Known rows, with every step that occurs:
B-F: [-0.85  0.41 -0.40 -1.00 -0.23 -3.57  1.89  0.58 -1.55  1.19  3.34 -2.85
  0.86  0.87  1.91 -1.66 -0.66  1.26 -2.41  0.28 -0.76 -1.97  3.38  0.15
 -0.31  2.59  7.18 -0.02 -1.07  0.18 -3.78]
L-B-X: [-0.61  2.25  3.50 -1.99 -3.67 -3.57 -1.65 -0.64  0.11  1.33  0.83  4.82
 -2.92 -3.83 -0.86 -0.12 -2.38 -1.09 -3.39 -2.33  2.01  0.79 -1.52 -2.21
  0.85  0.83  0.45  0.23  1.64  1.91  4.16]
L-W-K-V-F-B-X: [ 5.71 -0.84 -0.79 -2.19 -4.79  5.12  0.69  0.24 -2.23 -0.05 -0.23 -2.27
  1.13  2.87 -4.05  0.43 -1.31 -0.29 -3.24  1.17 -0.34  2.36 -6.43  3.25
 -0.09 -0.89 -3.35  1.56 -1.88 -2.42 -0.75]
K-W-L-V: [ 2.23  0.69  0.35  0.21  5.93 -2.46  1.50  0.10  0.77 -0.77  0.12 -2.31
  2.48  7.86  0.20  0.68  8.14 -1.54 -1.32  1.56 -1.92  0.34  4.43 -2.64
 -1.07 -2.23 -2.37  0.41 -1.94 -0.60  5.66]
X-B-L-W-K-V-F: [ 1.12 -1.32  2.32  3.34 -7.86  3.06  1.81  1.34  0.59 -2.02 -4.35 -0.97
  0.94 -4.96 -0.39 -2.57 -1.15  0.98 -2.08  0.99 -2.33 -0.22 -1.32  1.67
  0.54  0.18  0.35 -0.69  4.15 -1.82  0.29]
W-K-V: [ 4.33 -0.31  0.11 -1.27  0.09  0.42 -0.37  1.25  0.25 -0.07  2.04 -1.53
  4.51  0.21 -3.68  1.18  3.17  0.69 -4.50  1.29 -0.92  1.95 -2.61 -0.30
 -0.68 -2.92  0.72  0.42 -2.95 -1.66 -0.56]
W-L-B-K: [-0.05  1.96  4.99 -1.25  3.73 -6.00  1.65 -1.34 -2.05 -0.74  2.91 -0.61
 -0.63 -0.59  0.61  0.04  5.61 -2.75 -2.06 -1.45  0.01  0.28  1.35 -2.88
  0.97 -1.34  3.08  0.07 -3.24  2.29  2.17]
X-B-L-V-K: [-1.78 -0.38  2.95  1.53 -3.09 -0.08  0.13 -1.00  3.07  0.13 -4.71  3.86
 -1.97 -5.59  4.03 -1.61 -3.80  2.00  1.73 -2.68 -1.78 -0.66  3.21 -1.56
  0.12  2.84  1.58 -1.32  4.80  0.92  0.73]
W-L-V-X: [ 0.40 -0.62 -0.10 -2.24  1.94  2.16  1.59 -0.96  1.69  1.92  4.44 -0.96
 -0.12  4.13 -0.58 -0.63  5.18 -1.74 -0.20 -0.13  0.56  0.06  1.11 -2.41
 -1.27  0.49  6.37 -1.60 -3.41 -0.95  5.25]
X-B-K-W: [-3.28  0.44  1.58  3.29  2.10 -4.03  0.61  0.50  1.88 -0.91 -5.53 -0.91
  0.66 -2.01  1.45 -1.92 -2.05  1.36  1.02 -1.17 -0.76 -0.78  5.54 -2.71
  1.69 -2.77 -1.01  0.67  2.23 -0.54  1.59]
F-V-X: [-3.13 -1.53 -5.93 -1.02 -2.52  4.70 -1.78 -0.71  1.62  2.32  3.15  1.55
 -2.45  1.08 -4.43  1.07 -4.87  0.43  1.58  2.49  3.47  0.72 -3.78  1.02
 -0.46  2.63  2.77 -0.44 -2.09 -0.28 -0.52]
W-K-V-X: [ 2.76 -0.73 -1.31 -1.98 -1.48  4.13 -0.87  1.60  0.55  1.53  2.81 -1.84
  3.65  0.52 -4.87  0.57  1.34 -0.14 -3.24  0.91  1.13  1.57 -5.68  0.48
 -0.55 -3.10  0.77 -0.74 -2.51 -2.47  0.05]
K-W-L: [ 0.86  0.27  0.14  2.61  6.08 -3.99 -0.47  0.71  0.09 -1.07  0.23 -2.97
  0.89  6.43  0.27  0.94  7.25 -0.68 -0.53  2.94 -1.82 -1.11  3.80 -1.43
 -0.50 -3.67 -4.46  1.36 -2.28 -0.70  3.77]
F-B-K: [-1.37 -0.24 -1.38 -0.65  4.26 -2.82  0.34 -1.94 -1.26  1.53 -1.16  1.73
 -2.66  1.04  1.37  0.46 -4.64  0.96  0.12 -0.88  1.05  0.12  1.65  0.27
  0.73  0.42  2.22  1.91 -3.54  0.76 -3.09]
V-K-W: [ 2.85  0.88 -0.67  0.58  4.20 -1.05 -2.42  0.99  0.54 -0.44 -2.68 -3.37
  0.23  2.68 -0.86  3.08  0.28  0.75  5.25  0.59 -2.32 -0.47  1.75 -0.30
 -0.49 -2.19 -8.65  1.82  0.66  0.71 -2.25]
K-V-X: [-0.38 -1.89 -3.13 -2.23 -1.56  5.61 -2.06  2.18  2.29  1.52  1.23 -0.07
  2.33 -0.10 -3.99  1.03 -1.52 -0.08 -1.59  0.03  0.83  0.11 -1.63  0.10
 -0.41 -1.29  4.10 -0.63 -0.31 -1.69  2.54]
B-L-V-K: [ 1.19  0.55  3.39 -0.90 -0.67  0.44 -2.06 -1.21  0.97  0.46 -1.12  2.58
 -1.08 -2.43  3.49  0.38 -0.51  0.53  2.76 -2.93 -2.73  0.40  0.20 -0.35
 -0.82  2.57 -1.96  0.01  1.90  2.39  0.57]
W-K-V-L-B-X: [ 2.44  1.36  4.52 -1.97 -2.79  0.04 -1.94  1.09 -1.58 -1.03  2.14  0.94
  2.96 -4.15  0.01  0.47  3.59 -0.91 -1.94 -2.15  0.44  1.64 -6.59  0.34
  0.29 -2.06 -6.15 -0.85  1.92  0.06  0.90]
W-K-V-L: [ 3.10 -0.02  0.98  0.43  0.98  0.96 -0.97  1.61 -0.18 -1.51  2.36 -2.29
  4.45 -2.10 -0.21  0.95  5.56  0.66  1.28  0.39 -1.60  0.63 -2.88  0.61
 -0.86 -2.51 -3.39 -0.36  0.01 -1.22 -1.52]
F-B-K-W-L: [-0.96 -0.13 -0.53  0.71  8.54 -4.20  0.51 -1.31 -2.53 -0.12 -2.13 -1.05
 -0.82  7.34  2.31  0.83  1.28 -0.50 -0.87  0.84  0.29 -0.22  2.22  0.56
  0.91 -2.73 -5.06  2.12 -4.76  0.04 -0.93]
X-B-F-V-L: [-6.09 -1.13 -2.49  1.70 -3.64 -0.80  2.53  0.05 -0.09 -0.76  0.58 -0.56
 -0.56 -2.95  4.04 -2.64 -4.02  2.74  2.09  1.05  1.33 -2.63  2.39  1.28
  0.46  5.20  5.23 -2.02  2.86 -0.34 -6.33]
F-V-K: [ 0.42 -0.83 -3.66 -1.70 -0.15  2.46 -2.33 -1.24  0.44  0.40  1.76 -0.36
 -1.58  0.97 -2.71  3.44 -3.82  1.54  5.18  1.78  0.33  1.23 -2.49  0.97
 -0.54  2.61 -1.43  1.29 -2.21  1.34 -5.41]
K-W-L-V-X-B-F: [-2.28 -0.32 -0.59 -0.34  1.72 -0.42  4.19  0.95 -0.07  0.52 -0.66 -3.78
  2.25  7.22  1.94 -2.79  3.60 -1.17 -3.38  0.64  0.81 -1.75  3.57 -1.32
 -0.05 -0.32  1.74 -2.38  0.02 -2.14  2.43]
V-L-W: [ 2.87  1.65  0.57  4.43  0.74 -1.36 -2.45  0.15  0.95 -2.57  1.78 -0.50
 -1.18 -2.61  2.63  0.40  4.77  0.12  7.52  0.13 -3.28 -1.24  3.36  0.01
 -1.53 -0.42 -2.58  0.91  4.34  1.16  0.23]

Rows:
[ 2.61 -1.02 -1.86  0.88 -1.72  3.32 -2.26 -0.51 -1.79  0.42 -1.55  4.39
 -1.41  3.11 -0.32  0.17 -2.33 -0.64 -5.24  0.88  0.69  1.02 -5.82  4.82
 -0.51 -1.29 -4.64  0.51 -0.56 -0.70 -1.51] | F-B-L-W-K-V-X
[ 0.62  1.12  3.63 -0.78  6.87 -3.71  0.87 -0.70 -0.70 -1.06  0.08 -3.59
  3.34  5.47  1.57 -0.31  7.42 -1.90  0.08 -1.77 -2.28  1.04  3.01 -2.70
  0.38 -3.48 -2.82  0.95 -3.19  0.42  4.41] | B-K-W-L-V
[ 3.87 -1.29 -0.57 -2.45 -2.82  4.34  2.92  2.05 -0.95  0.21  1.25 -5.97
  4.49 -1.53 -5.24  0.80  1.29  0.57 -1.34  2.19 -0.61  1.17 -4.08  0.91
 -0.26 -0.19  1.39 -0.20 -2.35 -2.52 -2.01] | W-K-V-F
[-2.28 -1.12 -2.47 -0.73 -0.68  2.37 -0.17 -1.95  0.35  2.96 -1.76  6.92
 -4.46  1.48  2.75 -0.74 -5.72  0.14 -2.21 -0.81  2.37 -0.14 -0.67  1.94
 -0.57  3.65  1.25 -1.06 -0.06  0.68  0.87] | F-B-L-V-X
[-0.71  1.18  2.08 -4.29 -0.98  0.83 -0.11  0.99 -0.84  0.53  0.24  1.34
  2.10 -4.41 -3.29  0.78 -1.44 -2.86 -3.59 -3.47  2.31  1.54 -2.97 -1.23
  1.43 -1.32  2.02 -1.32  0.34  1.62  1.59] | L-B-K-V-X
[ 0.27  3.25  3.22  0.00  3.11 -6.47  0.68  0.21 -1.81 -1.07 -2.40  0.48
  0.74 -1.45 -0.98  1.12  1.11 -2.41 -2.07 -1.89  0.67  0.90  1.72 -2.36
  1.41 -2.22 -4.76  0.49  1.10  2.81  1.44] | L-B-K-W
[-2.72 -2.52 -3.22 -0.62 -3.52  5.68 -0.48  2.25  3.88  1.18 -1.91  0.89
  1.79 -2.29 -3.23 -0.66 -4.16  0.99 -1.99 -0.01  1.50 -0.52  0.78 -0.73
  0.35 -1.05  6.03 -1.78  2.27 -2.71  2.64] | K-V-X-B
[ 4.24  1.70  3.85  4.53 -2.48 -3.06 -2.84 -0.97 -0.66 -1.40  0.79  1.91
 -1.31 -1.29  1.40 -1.35  3.56  0.03 -2.00  0.52 -3.18  0.75 -2.25  1.43
 -0.86 -1.90 -4.19  1.57  1.14  1.07  1.44] | B-L-W-K
[-1.00  0.31 -1.24  2.80 -4.73 -1.24  2.92 -0.39 -1.49 -2.06  1.66 -2.01
  0.81 -1.03  2.41 -2.75 -0.46  1.64  0.54  1.90  0.42 -0.86 -0.79  2.25
 -0.14  2.85  1.49 -1.34  2.24 -0.65 -7.48] | X-B-F-V-L-W-K
[-1.95 -0.66 -2.16 -0.87 -3.35  3.29  2.27 -0.35  4.72  2.63 -1.19  2.19
 -0.90 -2.16 -1.36 -1.99 -3.89  0.42  0.09 -1.36  2.21  0.03  3.33 -3.24
 -0.56  2.28  8.77 -2.73  2.37 -1.43  3.90] | L-V-X-B
[-0.63 -1.98 -4.53 -1.18 -1.01  3.07  4.44 -0.18 -1.22  2.05 -1.70 -2.44
 -3.74 -0.02 -2.18  1.03 -6.65  1.45  2.68  2.82  1.63 -1.48  1.40  1.66
 -0.11  4.99  4.15  0.50 -1.66 -0.93 -4.33] | V-F-B
[-2.18 -1.98 -2.18 -2.36 -3.73  3.99  1.97 -0.61 -1.24  2.98 -1.35 -0.84
 -4.56 -0.23 -1.00 -0.29 -8.36  1.63  2.10  0.81  2.18 -0.98 -2.36  1.90
  0.73  4.57  1.43  1.13 -1.51 -1.37 -1.23] | V-F-B-X
[ 0.71 -0.30 -3.88 -0.39  1.99  1.81 -2.53 -0.17 -0.22 -0.66 -1.07 -1.48
 -0.13  4.24 -2.92  4.16 -2.21  0.95  4.66  2.84 -0.10  1.21 -2.14  1.49
 -0.41  0.59 -8.78  1.60 -1.24  1.07 -4.10] | F-V-K-W
[-0.53  1.45  4.92 -1.80 -0.34 -4.20 -0.59 -1.20 -0.86  0.49  3.51  1.99
 -2.56  0.34  0.75 -0.44  3.80 -1.97 -3.70 -1.02  0.96  0.24 -1.19 -2.35
  0.68 -0.58  1.11  0.23 -1.76  1.08  5.47] | W-L-B-X
[-3.27  0.96  0.46 -1.15 -3.65  0.16 -2.64 -1.22 -0.96 -0.64  2.58  4.76
 -2.80 -4.08  0.80  1.18 -1.92 -0.40  3.26 -0.43  2.93  0.65 -4.72  0.76
  0.42  3.75 -4.50 -0.51  2.77  2.51  0.06] | F-V-L-B-X
[ 1.08  1.63  2.59 -0.32  2.25 -5.06  1.77 -0.78 -0.83 -0.31  3.35  0.57
 -1.77  0.27 -0.54  0.83  5.45 -2.22 -2.98  0.99  0.64 -0.34  2.21 -2.73
 -0.19 -0.23  3.96 -0.38 -2.27  1.56  2.57] | W-L-B
[-0.24  2.55  2.16  1.76  0.68 -3.67 -0.19  0.32 -0.21 -1.39  1.12  2.23
 -1.98 -6.32  2.15  1.12  2.57 -0.77  4.31 -0.88  0.36 -1.42  2.20 -1.37
 -0.39  1.77 -1.15 -1.21  4.77  2.79 -0.33] | V-L-B
[-2.02 -1.95 -3.15 -3.45  2.43  3.42 -0.59 -0.14 -0.96  2.06 -1.37  1.42
  0.41  2.29 -1.20  0.86 -5.76 -0.03 -1.57 -1.57  2.28  0.68 -2.22  1.77
  0.98 -0.89  1.91  0.48 -3.34 -0.78 -2.01] | F-B-K-V-X
[ 3.48 -0.09 -0.25  1.52  0.04  2.15 -2.83  1.92  1.14 -3.33  0.68 -0.61
  3.56 -1.24  0.37  1.44  5.22 -0.22  3.26 -0.02 -3.69 -0.14  1.45  0.85
 -1.26 -1.96 -2.25  0.55  3.58 -0.09  0.98] | K-V-L-W
[-6.03 -1.67 -2.64  0.90  0.50  2.46  0.12 -0.64  0.80  0.24 -0.72 -1.08
 -0.64  3.51 -1.41 -0.95 -1.71 -0.49  1.12  1.81  3.11  0.08 -2.18  0.09
  1.45 -0.93 -1.54 -0.59 -2.01 -1.20  1.04] | F-V-X-B-K-W-L
[-1.27 -0.49 -1.56 -2.22  6.81  0.29  1.77 -1.62 -1.73  1.56 -1.61 -0.49
 -0.33  8.78  1.38  0.18  0.62 -2.06 -1.09 -0.91  2.06  0.60  0.23  0.19
  0.46 -1.65 -3.26  0.12 -4.45 -0.41  1.09] | F-B-K-W-L-V-X
[-5.02 -0.34 -0.42  2.12  0.15  0.45 -0.29  0.93  2.35  1.23 -4.06 -0.91
 -0.81 -1.54 -0.29 -2.41 -4.15  0.31  2.20 -1.54  1.78 -1.16  1.80 -1.53
  1.58 -2.59 -0.62 -0.74  2.29 -1.25  2.26] | V-X-B-K-W
[ 1.43 -0.37 -0.92 -0.13  3.69  0.88 -1.23 -0.37 -1.75 -2.02 -1.72  0.95
  1.11  1.23  2.29  1.34  0.08 -0.26  2.20 -1.55 -1.43  0.56 -0.06  2.44
  0.21 -1.51 -3.34  1.54  0.01  0.75 -3.15] | F-B-K-V-L-W
[ 7.22  2.09  0.63  2.63 -0.57 -2.75 -0.61 -0.57  0.11 -0.89  2.65 -1.55
  0.51  1.36 -3.00  0.31  4.41 -0.22 -1.10  1.83 -2.14  1.70 -0.44 -0.52
 -1.42 -3.00 -0.29  1.85 -1.12 -0.23  0.19] | L-W-K
[ 5.32  2.29  1.83  4.44  0.71 -2.03 -1.62 -0.09 -0.37 -2.59  2.93 -1.98
  0.16 -1.82  1.64  0.21  6.86 -0.04  5.83  0.70 -2.87 -0.02 -0.11  0.42
 -1.61 -1.91 -5.20  0.77  2.51  0.35 -1.40] | V-L-W-K
[ 0.00  1.77  2.72 -2.21  1.38 -6.28  3.86 -0.24 -3.44 -0.11  5.07 -1.95
 -0.42  1.82  1.59 -0.92  5.13 -2.16 -5.66  0.41  0.68 -1.58  2.05 -1.12
  0.14  1.69  6.35 -1.21 -2.37  1.50 -1.64] | W-L-B-F
[-0.64  0.43 -2.43  0.58 -2.17 -0.42  0.41 -0.30 -2.89 -1.99  4.77 -2.30
  0.57  1.82  2.73 -0.69  0.95  0.42  2.89  1.55 -0.74 -1.08 -0.68  3.29
 -0.90  4.32  0.75 -0.13  0.94  1.42 -6.57] | B-F-V-L-W
[ 0.22 -0.99 -0.35  0.34  1.05  2.34 -2.13  2.17  1.25 -1.91  0.59 -0.46
  3.18 -3.12  1.00  1.43  3.50  0.91  3.59 -0.38 -2.22 -0.84  1.13  0.14
 -0.79 -0.75 -0.83 -0.29  2.77 -0.32  0.40] | K-V-L
[ 1.23  0.09 -1.23  3.33 -0.09 -2.07 -2.21 -1.88 -1.01 -0.17 -2.36  6.00
 -4.81  1.77  2.99 -0.02 -3.12  0.61 -1.94  1.23 -0.99 -0.52  1.48  2.99
 -0.65  1.27 -2.19  1.86  0.72  1.40 -0.75] | F-B-L-W
[-3.43 -2.19  1.01 -1.06 -3.44  3.20  3.28  1.60  1.51 -0.61 -4.18 -3.88
  2.95 -6.29 -1.50 -1.91 -4.68  1.50  1.42 -1.63 -0.57 -0.48  2.47 -1.40
  1.99  0.60  6.89 -0.65  1.47 -1.70 -0.33] | X-B-K-V-F
[-5.98 -1.23  0.13  3.78 -4.95  1.82 -1.49  0.24  3.27  1.92 -2.61  4.03
 -4.34 -5.62  1.63 -3.44 -5.75  1.58  0.57 -0.83  1.60 -2.35  0.88 -0.05
  0.66  1.20  3.46 -1.68  4.30 -0.77  2.96] | V-X-B-L
[-2.88 -1.27  1.59  0.13 -0.94 -0.31  0.41  0.89  2.56 -0.78 -3.56  0.01
  3.01 -4.83  0.02 -1.62 -2.91  1.60 -1.38 -2.33 -0.99  0.09  3.34 -2.41
  1.67 -1.94  6.00 -0.16  1.02 -1.21  0.95] | X-B-K-V
[ 0.63 -0.51 -0.41 -1.52  1.41  0.64 -0.48 -2.35 -0.62  1.41 -3.18  5.44
 -3.64  1.19  3.80  1.27 -4.79  1.04  0.54 -1.42 -0.28  0.22  0.10  1.85
 -0.68  3.72 -2.34  0.41 -0.30  1.94 -2.90] | F-B-L-V-K
